What can hang from each mark:
J706: J338 J667
J338: J463 J706
J463: J667 J932
J136: J338 J667 J932
J504: J136
J932: J136 J463 J643 J706
J643: J338
J667: J136 J700 J752

Every row comes from one small tree of marks. The marks that hang from a mark follow it in brackets, in the order of their numbers. Every link used is in the known rows. Which tree was each row made from?
Known rows:
J932(J463(J667(J752))): [-1.84, -1.43, 0.62, 1.16, -1.34, 1.04, 0.23, 1.24, 0.68, -1.43, -0.88, -0.42, 0.16, 1.52, 3.32, 1.55, -0.08, 0.69, 0.50, 2.21, -0.97, -1.92, 0.32, -2.79]
J932(J136(J667(J752)) J706): [-2.09, -0.74, 0.15, 0.72, -0.86, 0.91, 0.07, 2.49, -0.75, -0.11, 0.00, -0.77, -1.22, 0.52, 4.75, 1.77, -2.32, 0.48, -0.71, 1.73, -0.95, -1.91, 0.11, -2.06]
J338(J463(J667)): [-3.36, -1.00, 0.84, 0.42, -1.57, 0.79, 0.77, 0.93, 2.34, -2.36, -1.54, 0.37, 0.24, 2.01, 4.11, 1.45, -1.06, 2.34, -0.20, 2.78, -1.10, -1.22, -0.03, -1.07]
J136(J338): [-4.16, -0.54, 3.18, -0.01, -1.30, -0.48, 0.80, -1.36, 0.13, -0.73, 1.47, -1.16, -0.08, 1.09, 4.17, 2.02, -1.77, 1.02, 0.02, 3.22, -0.52, -0.65, -0.08, -0.16]
J667(J136(J338(J463(J932(J706)))) J700 J752): [-3.65, -1.78, -0.42, -0.72, -0.50, -1.55, -0.50, 0.28, 0.21, 1.39, -0.32, -0.30, -0.67, 2.78, 3.86, -1.92, -1.43, -0.31, -2.33, 1.42, -0.84, -1.01, 1.51, -2.14]
J338(J706): [-4.07, -0.27, 0.85, 0.39, -1.83, 0.66, 0.33, -0.52, 1.32, -0.18, 0.30, -0.34, 0.19, 0.83, 5.89, 2.53, -1.96, 0.43, -0.63, 3.28, 0.03, -0.74, 0.57, -0.23]
J667(J136(J932(J463)) J700 J752): [-2.16, -1.56, -0.10, 1.34, -0.31, -0.72, 0.14, -0.46, -0.57, 0.16, -0.13, -0.66, -0.74, 1.70, 4.34, 0.64, -1.26, -0.79, -1.46, 1.29, 0.11, -1.32, 1.03, -3.70]
J463(J932): [-2.63, -2.10, 1.86, 0.78, -0.99, 0.23, 0.83, 0.27, 0.63, -1.13, -0.14, -0.37, 0.75, 2.31, 4.60, 0.11, -0.66, 0.84, -0.73, 4.06, -0.35, -0.36, 0.04, -1.02]
J504(J136(J338 J667 J932(J643 J706))): [-5.26, 1.99, 3.64, 0.87, -0.27, 2.27, -0.14, 1.15, -1.21, -1.75, -0.02, -2.67, -0.01, -0.98, 4.04, 1.18, -2.64, -0.23, -1.69, -0.24, -1.18, -1.72, 0.95, -0.30]
J706(J667(J136 J700 J752)): [-1.80, -2.59, -0.98, 2.57, -1.08, -2.37, -1.05, -0.37, -0.22, 1.50, 1.90, 0.30, -0.72, 2.30, 3.97, 1.30, -2.38, 0.28, -0.68, 3.17, -0.14, -0.29, -1.69, -3.85]
J706(J338): [-3.31, -1.94, 1.64, 0.47, -2.35, -2.21, 0.73, -0.65, 0.38, -0.37, 0.43, -0.87, -0.21, 0.82, 4.31, 0.95, -0.94, 0.49, -0.75, 3.83, -0.39, -0.91, 0.04, -0.66]
J338(J463(J667(J136 J700)) J706): [-3.88, -0.12, -1.40, 0.57, -1.60, -0.10, -0.02, 0.31, 2.34, 0.10, -1.54, 1.62, -0.06, 3.11, 5.63, 1.28, -1.47, 1.81, -1.82, 1.01, -0.51, -0.41, 1.02, -1.88]
J643(J338(J463(J932(J136 J706(J667(J700)))))): [-1.19, -3.46, -0.34, 0.29, -1.62, -0.77, 0.37, 3.65, 1.10, -0.05, -3.82, -0.76, 1.09, 2.71, 3.52, -2.62, -0.29, -0.78, -1.65, 1.37, -0.39, -1.93, 1.30, -0.63]
J643(J338(J463(J667))): [-3.35, -1.19, 0.91, 0.11, -1.92, 0.34, 1.16, 0.99, 2.92, -2.55, -1.82, -0.04, 0.48, 2.35, 2.80, 0.54, 0.07, 2.33, 0.55, 2.34, -1.15, -1.55, 0.83, -0.22]
J136(J338(J463(J932) J706) J667): [-5.97, 0.29, 1.44, -1.65, -1.08, 2.11, -0.59, 1.28, 2.39, -0.49, -0.19, -1.97, 1.27, 1.04, 4.23, 0.19, -2.42, 0.23, -1.82, 0.33, -1.71, -1.60, 1.47, 0.18]
J463(J667(J700) J932(J136 J643 J706)): [-0.05, -2.21, 0.89, 1.43, -0.85, 0.78, 1.02, 3.87, -1.30, -1.77, -4.22, 1.04, 0.39, 3.78, 4.42, -1.54, 1.23, 0.47, -1.38, 0.49, -0.55, -0.34, 0.86, -1.76]
J338(J463(J932(J643)) J706(J667(J136 J700))): [-2.82, -2.26, -1.35, 0.73, -1.10, -0.33, -1.91, 0.41, 1.02, 0.35, -2.91, 0.12, 1.17, 2.58, 4.90, -1.46, -1.51, -0.40, -2.44, 0.77, -0.52, -0.51, 0.34, -2.12]
J932(J136 J463(J667(J700 J752)) J643(J338)): [0.48, -2.12, -0.10, 1.15, -1.23, -0.17, -0.12, 1.86, -0.61, -1.83, -3.87, -0.52, -0.75, 3.10, 2.24, -0.52, 2.29, 0.75, 1.14, -0.52, -0.25, -1.74, 0.77, -3.02]
J643(J338(J463(J667 J932(J136)) J706)): [-3.48, -1.69, 0.10, -1.12, -1.86, 1.00, 0.67, 2.27, 2.89, -1.49, -4.67, 0.63, 1.37, 3.03, 4.92, -1.45, 0.29, 1.90, -1.10, 0.07, -0.44, -1.38, 3.03, -0.11]
J706(J338(J463(J932)) J667(J700 J752)): [-2.49, -4.50, -1.37, 0.50, -1.93, -2.78, -1.33, 1.93, 1.68, 1.26, -0.49, -1.33, 0.25, 1.90, 2.43, -2.49, -1.02, -1.47, -1.66, 2.44, -0.76, -1.55, -0.65, -2.83]
J706(J338(J463) J667(J136 J700 J752)): [-2.92, -3.33, -2.05, 0.86, -2.06, -4.23, -1.74, -0.42, 0.89, 1.86, 0.19, -0.29, -0.81, 1.59, 3.48, -0.59, -2.26, -0.20, -1.75, 2.26, -0.60, -1.30, -0.75, -3.48]
J463(J667 J932): [-2.47, -1.98, 1.89, 1.30, -1.11, 0.88, 1.28, 1.84, 1.08, -2.02, -0.77, 0.68, 1.31, 3.13, 4.02, 0.08, 0.08, 1.67, -0.58, 2.98, -0.98, -0.24, 0.33, -1.39]

Write each row's tree:
[0.85, -2.98, -0.61, 1.27, -1.42, -0.58, -0.84, 2.70, -1.54, -0.18, -3.66, -1.83, -0.15, 1.08, 2.35, -1.06, 0.67, -2.07, 0.13, 0.08, -0.37, -2.92, 0.70, -2.29]
J932(J136 J463 J643(J338) J706(J667(J700 J752)))
[-0.32, -2.12, -0.27, 0.84, -0.41, 0.57, -0.12, 3.80, -1.09, -0.62, -2.06, -1.32, -0.74, 2.66, 2.18, -1.97, 1.02, -0.60, -0.44, -0.20, -0.93, -1.51, 0.79, -2.12]
J463(J932(J136(J667(J700 J752)) J643(J338) J706))
[-2.87, -1.46, -1.13, 0.08, -0.52, -0.82, 0.06, 0.36, 0.33, -0.72, -2.23, -0.56, -1.15, 1.58, 2.74, -1.45, -0.48, -0.70, -1.23, 0.33, -0.62, -1.79, 2.01, -1.90]
J667(J136(J932(J643(J338(J463)) J706)) J700 J752)
[-5.64, -0.16, -0.73, 0.39, -1.61, -0.87, -2.82, -0.31, 2.03, 2.56, 0.78, -1.85, -0.64, 0.41, 4.65, 0.91, -3.71, -0.32, -1.15, 1.18, 0.37, -1.30, -0.48, -2.00]
J504(J136(J338(J463 J706(J667(J700 J752)))))
[-3.56, -1.97, -0.38, 0.78, -2.20, -0.24, -0.85, 0.58, 1.94, 0.87, 1.04, -1.23, 0.59, 0.38, 3.29, 1.32, -1.89, -0.69, 0.50, 2.42, -0.39, -1.81, 0.35, -1.00]
J643(J338(J706(J667(J752))))
[-5.25, -1.72, -1.30, -0.21, -1.53, -0.40, -1.00, -0.30, 2.53, 0.52, -0.77, -0.63, 0.73, 0.23, 4.13, 0.03, -3.19, -0.37, -1.44, 0.48, -0.62, -2.12, 2.21, -1.55]
J643(J338(J463 J706(J667(J136(J932) J752))))
[-2.58, -2.42, -1.85, -0.57, -1.54, 0.09, -0.22, 2.99, 2.66, 0.15, -3.48, 0.59, -0.05, 3.94, 3.90, -1.90, 0.66, 0.99, -0.65, -0.43, -0.03, -1.10, 2.27, -1.96]
J643(J338(J463(J667(J700 J752) J932(J136)) J706))
[-4.62, 0.76, 0.92, -0.18, -0.65, 2.04, -0.42, 2.04, 0.64, 0.50, 1.45, -3.13, 0.04, -0.04, 3.23, 1.51, -2.39, -2.48, -1.36, -1.63, -1.09, -2.35, 1.67, -1.89]
J136(J338(J706) J667(J700 J752) J932(J463))
[-1.96, -1.38, 0.61, -0.89, -1.53, 0.05, 0.30, 0.61, 0.16, -2.14, -4.92, -0.84, -0.49, 1.12, 4.18, -0.70, 0.13, 0.94, -0.26, 1.42, -0.45, -2.27, 1.68, 0.37]
J932(J136 J643(J338(J463)) J706)
[-3.12, -1.18, 0.24, 0.42, -0.72, -0.88, 0.40, -1.00, 0.80, -1.85, -2.43, -0.51, -0.46, 2.39, 3.22, -0.89, -0.31, 0.79, -0.92, 0.68, -0.31, -1.00, 1.23, -1.30]
J667(J136(J932(J643(J338(J463)))) J700)
[-3.50, -2.81, 0.87, -0.46, -2.14, -0.89, 0.65, 1.82, 2.24, -1.65, -2.52, 0.05, 1.19, 2.46, 3.50, -1.84, 0.24, 1.24, -1.67, 2.05, -1.45, -1.24, 1.20, -1.08]
J706(J338(J463(J667 J932)))
[-2.32, -1.51, 1.43, -0.07, -2.36, -1.08, 0.93, 1.10, -0.40, -0.54, -1.82, -1.77, 0.49, -0.21, 4.23, 0.07, -0.13, -1.66, -1.59, 2.62, -0.92, -2.84, 1.96, -0.27]
J932(J463 J706(J338))
[-2.22, -1.71, -0.77, 1.82, -0.75, -2.14, -0.31, -1.39, -0.28, 1.12, 1.74, 0.58, -1.85, 2.85, 4.60, 1.46, -1.42, 1.03, -0.51, 3.46, 0.27, 0.04, -0.89, -3.48]
J667(J136 J700 J752)
[-1.24, -0.80, 1.65, 0.58, -1.20, 1.46, 0.35, 0.80, -1.10, -2.14, -2.96, -1.59, 0.51, 0.21, 4.10, 0.69, 0.15, -1.03, -0.51, 2.29, -0.96, -2.42, 1.05, -0.57]
J932(J463 J643 J706)
[-6.19, 1.44, 2.37, 0.12, -1.61, 0.07, -0.72, -1.95, 0.72, 0.81, 0.96, -1.38, -0.18, 0.27, 6.31, 2.27, -2.76, 1.24, -0.98, 2.35, 0.65, -0.57, 0.81, 0.02]
J504(J136(J338(J706)))
[-1.43, -1.06, 1.46, 1.08, -1.06, -0.81, -0.77, 0.35, -2.24, 0.01, -1.74, -1.44, 0.89, 1.08, 3.35, -0.14, -1.05, -1.84, -1.60, 0.27, -1.22, -2.01, 0.69, -1.72]
J932(J463 J643 J706(J667(J136(J338) J700)))
[0.23, -4.03, -0.46, 1.32, -1.09, -0.87, -0.60, 3.40, -1.20, 0.09, -2.84, -0.87, 0.20, 2.47, 2.45, -2.63, 0.67, -1.51, -0.43, 0.80, -0.28, -1.46, 0.48, -2.18]
J463(J932(J136 J643(J338) J706(J667(J700 J752))))
[-3.50, -1.54, -0.95, 0.39, -2.27, -0.39, -0.50, 1.30, 3.23, 0.52, -0.92, -1.27, 0.72, 1.51, 3.36, 0.49, -1.48, -0.69, -0.48, 1.84, -0.34, -1.72, 0.37, -0.19]
J643(J338(J463 J706(J667(J700))))
[-2.11, -2.63, 1.14, 1.64, -1.97, -1.40, 0.46, 2.84, -1.02, -0.53, -1.29, -1.53, 0.76, -0.14, 2.94, -0.90, -1.21, -3.12, -2.18, 0.82, -1.07, -1.84, 0.43, -1.01]
J136(J932(J643 J706(J338 J667(J700))))
[-1.78, -1.15, 0.15, 0.77, -1.08, 0.41, -0.19, 3.65, -1.29, -0.79, -1.30, -3.08, -0.40, -0.51, 1.83, -0.81, -0.24, -3.50, -1.89, -1.09, -1.82, -3.20, 1.42, -2.50]
J136(J667(J700 J752) J932(J463 J643 J706(J338)))
[-5.59, -1.08, -0.02, -1.09, -1.88, 0.05, -1.91, -0.23, 2.23, 1.11, 0.64, -1.66, 0.45, -0.37, 4.04, 1.29, -3.87, -0.59, -0.65, 1.45, -0.97, -2.05, 0.24, -0.98]
J136(J338(J463 J706(J667(J752))))
[-2.92, -0.71, -0.62, 0.29, -0.44, 1.68, 0.08, 3.40, 1.11, -1.71, -1.18, -2.41, -0.92, 0.62, 0.99, -0.76, -0.63, -1.53, -0.52, -0.53, -1.72, -2.73, 1.02, -1.37]
J136(J667(J700 J752) J932(J643(J338(J463)) J706))
[-2.98, -1.92, -0.04, 0.53, -2.49, -1.94, 0.74, 1.60, 2.12, -0.82, -1.36, 0.03, -0.28, 2.48, 3.23, -0.13, -0.02, 0.96, -1.10, 1.89, -1.02, -1.11, 0.01, -1.49]
J706(J338(J463(J667(J700))))
